Every row comes from one small tree of marks. Brackets hold a mark, then the marks that hang from it, in the order of their numbers. Every link used is in the known rows. Which tree was each row made from?
In the rows, zero is written as 128.
Known rows:
{K471 K762 {K879 K908 K928 {K948 K340}}}: [151 180  95 148 169 177 185  64 153  71 115 121 181 143  50 125 221 102
 196 175 122  65  75 109 127]
{K879 K908 {K948 K340 K928}}: [120 178  92 189 149 149 168  64 151  94 105 134 151 110  95  96 155 134
 229 123 156  87 128 150 119]
{K471 {K762 {K263 K908} K340}}: [ 81 128 107 105 134 125 166  93 112 118 176 107 135 198 132  87 107 111
 154 124 186  97 151  85  92]
{K263 K340 {K471 K762} K908}: [162 179 133 146 128 153 189 153 151 140 188 111 150 182 160  33 123 114
 141 109 191 162  90 121 159]
{K263 K340 {K471 {K879 K928}} K908}: [196 179 122 151 131 159 164 140 172 130 148 133 169 173 107  31 141 113
 140 137 128 155 100 146 163]
{K471 {K879 K928}}: [167 134 118 122 145 148 128 110 146 113 120 136 149 122  79 133 171 116
 130 169  81 123 115 130 132]
{K762 K340}: [ 89 115 118 104 118 118 127  86 125 129 137 132 135 157 128 129  95 127
 136 120 142 116 124 114 109]
{K340 K908}: [106 130 134 137 124 130 113 132 137 118 145 131 140 125 132 113 107 102
 149 136 129 126 125 137 124]
{K471 {K879 K340 {K928 K948}}}: [194 133 105 110 159 123 117  91 168  84 132 143 149 114  74 121 194  86
 168 132  57  99 126 127 140]
{K263 {K471 {K762 K340} {K879 K928}} K908}: [167 159 125 100 143 160 174  82 152 130 171 122 166 177 101  70 139 112
 147 145 149 138  92  97 137]
{K762 K263 {K471 {K879 K908 K948}}}: [110 144 108 156 137 162 145  83 117  83  73 129 176 154  64 116 156 130
 159 133 144  63  93 108 119]
{K879 K948}: [123 141 132 137 114 146 132 118 122 113 134 125 133 130 104 116 156 140
 150 121 122 120 128 128 118]
{K762 K340 K471}: [ 99 113 110 102 115 128 133  76 132 121 140 141 164 162 135 113  91 123
 122 116 168 123  87 107 113]
{K879 {K948 K340 K928}}: [118 167  86 183 129 153 161  77 151  95 129 133 143  98 103  96 139 140
 200 118 138 123 137 168 114]
{K879 K340 K908 {K948 K928}}: [146 165 123 165 147 136 148  67 136 102  97 151 143 118  98  91 197 133
 245 115 146  62 140 115 131]
{K263 {K471 K762} K908}: [165 164 142 127 133 152 177 140 135 144 171 107 139 156 149  68 129 122
 133 109 183 159 109 109 154]
{K928 K879}: [114 129 134 131 135 108 122 107 128 105 156 114 109 128 114 126 151 104
 141 121 102 120  94 144 109]
{K471 {K762 K263 K340} K879}: [ 76 112  99 112 131 142 149  71 112 105 127 114 146 169 101 151 107 115
 129 146 139  90 103  99  93]
{K948 K340}: [113 144  95 145 130 132 148 110 143 112 114 126 142 132 129 128 117 117
 139 123 142 120 123 148 127]
{K471 {K762 {K340 K908}} K879}: [ 84 123 123 109 136 148 134  79 134  99 154 116 160 162 108 147 102  81
 145 153 132 108  77 116 109]
{K762 K263 {K340 K908} {K471 {K879 K948}}}: [ 55 122  95 136 104 158 122  60 119  77 125 135 187 169  77 101  90 106
 159 129 141  84  92 119  86]
{K928 {K340 K908} K879 K948}: [ 76 128 129 114 141  72  90  85 168  48 217  95 121 105 112 123 123  56
 170  84  52 107  81 176  94]
{K762 {K263 K340 K471 K908}}: [128 166 112 164 109 135 165 152 138 143 145 123 143 185 151  16  89 134
 143  98 185 140 143 134 139]
{K471 {K762 K263 {K340 K908}}}: [ 46 114 103 114 125 130 139  78 117 115 173 124 145 166 131 105  75 100
 164 146 169  88 120  91  77]
{K948 {K879 K908} K928}: [128 167 128 190 147 135 160  81 144 119 116 137 141 109 117 116 111 147
 196 135 132 106 123 177 152]
{K762 {K263 K340} {K471 {K879 K908}}}: [113 145  91 165 144 146 155 104 140  93  82 136 183 178 101  96 121 107
 142 135 162  79  72 123 132]
{K263 K340 {K471 {K879 {K948 K928}}} K908}: [173 199 123 195 118 179 175 121 164 113 145 126 159 147 101  26 131 136
 188 104 141 162 116 179 153]
{K762 K263}: [ 98 119 108 138 123 125 128 125 113 129 118 126 121 135 124 117 113 135
 134 128 138 105 152 116 107]

Write each row's tree:
[132 181 114 180 102 168 166 138 134 110 124 116 160 189  97  31 122 137
 154 102 149 125 124 151 137]	{K762 {K263 K340 {K471 {K879 K948}} K908}}
[ 94 139 112 123 108 123 150 101 120 149 139 125 139 183 143  48  63 140
 148  90 189 123 154 107 112]	{K762 {K263 K471 K908} K340}
[114 135 129 108 118 144 161  82 128 151 161 124 143 154 149 100  90 137
 129 114 175 141  74  92 123]	{K263 {K471 {K762 K340}}}
[123 162 116 153 151 143 145  47 155  53 105 124 181 109  71 129 180 129
 190 113 110  81  64 146 127]	{K762 {K471 {K879 K908 {K948 {K928 K340}}}}}
[ 81 106  88 116 120 139 130  67 119 102 101 134 171 166  99 131  83 123
 115 126 148  98  94 111 100]	{K762 K263 K340 {K471 K879}}
[119 161 128 163 105 144 137 144 158 141 153 139 155 147 156  47  69 113
 147 117 158 155  84 149 147]	{K263 {K340 K908} K471}
[ 99 169  88 190 126 154 148  79 160  88 148 136 155  97 104  82 117 112
 222 128 138 117 136 176 108]	{K879 {K948 {K340 K908} K928}}
[132 134 103 141 136 145 146 124 126  95 113 119 164 168 100  97 126 105
 123 123 152 116 128 128 130]	{K762 {K263 K908} {K471 K879}}
[131 128 101 126 144 140 150 100 111  94  95 125 141 153 101 145 176 107
 148 144 122  69 115  92 122]	{K471 {K762 K263} {K879 K340}}
[105 150 129 117 121 124 111  92 151  76 177 129 159 120  88  91 178 112
 181 142  77  93 113 126 103]	{K879 {K928 {K340 K908}} K948}
[133 162 126 167 112 158 136 138 162 124 125 131 168 148 127  78  79 104
 135 129 129 152  68 167 154]	{K263 {K340 K908} {K471 K879}}
[106 163 127 150 147 119 140  61 146  80 129 121 143 102  98 113 172 142
 216 104 116  76 117 137 112]	{K879 K908 {K948 {K928 K340}}}
[144 160 117 176 128 127 152  84 136 114 120 149 133 114 127 110 134 140
 193 118 114 111 134 174 156]	{K948 {K879 K340} K928}
[ 80 166 103 182 114 139 149 106 146  95 133 126 162 134 126 120  73 108
 159 134 124 116 111 198 146]	{K948 {K340 K908} K879}
[110 170  92 174 126 143 152  95 161  99 150 139 171 132 105  94 106 104
 173 164 106 116 113 186 139]	{K948 {K340 K908} {K879 K928}}
[158 137 123 117 149 145 149 105 126  95 106 125 147 150 103 158 193  95
 143 140 118  92  90 102 144]	{K471 K762 {K879 K340}}
[140 142 108 147 120 139 133 108 120 127  60 139 143 139 113 108 133 134
 142 111 126  96 118 114 143]	{K762 {K263 {K471 {K879 K340}}}}
[120 173 103 158 156 175 182  75 138  69  94 107 171 150  71 149 188 105
 179 143 141  68  71 125 133]	{K471 K762 {K879 K908 {K948 K340}}}
[123 148 121 155 121 112 120 103 152  87 163 134 149 127 122 106 107  87
 186 100  85 101 126 178 153]	{K928 {K948 {K879 {K340 K908}}}}
[152 161 123 160 115 158 147 134 154 134 108 129 155 152 124  94 102 132
 113 120 128 156  70 155 161]	{K263 K340 {K471 K879}}
[124 149 119 158 139 147 143 103 125 132  59 128 148 136 101 112 110 140
 145 123 145  92 105 118 138]	{K762 {K263 {K471 {K879 K908}}}}
[ 59 126 111 132 100 127 123  86 124 147 136 138 149 152 144  69  31 130
 155 111 171 115 125 114  98]	{K762 {K263 K471} {K340 K908}}
[163 158 122 126 145 169 141  87 140  75 150 140 172 143  63 101 231  81
 201 178  92  75  93  97 124]	{K471 K762 {K879 {K340 K908} K928 K948}}
[138 152  82 158 121 171 153  97 144  84 130 146 186 163  62  59 168 126
 149 162 115 101  85 125 112]	{K762 {K263 K340} {K471 {K879 K928 K948}}}
[116 119  95 138 130 145 133 106 121  99  92 132 162 140  97 130 118 123
 109 136 134 110  98 124 121]	{K762 K263 {K471 K879}}
[143 144 104 133 142 175 157  91 121  92 142 124 149 137  54 112 200 128
 158 181  99  88 116  95 100]	{K471 {K762 K263} {K879 K928 K948}}
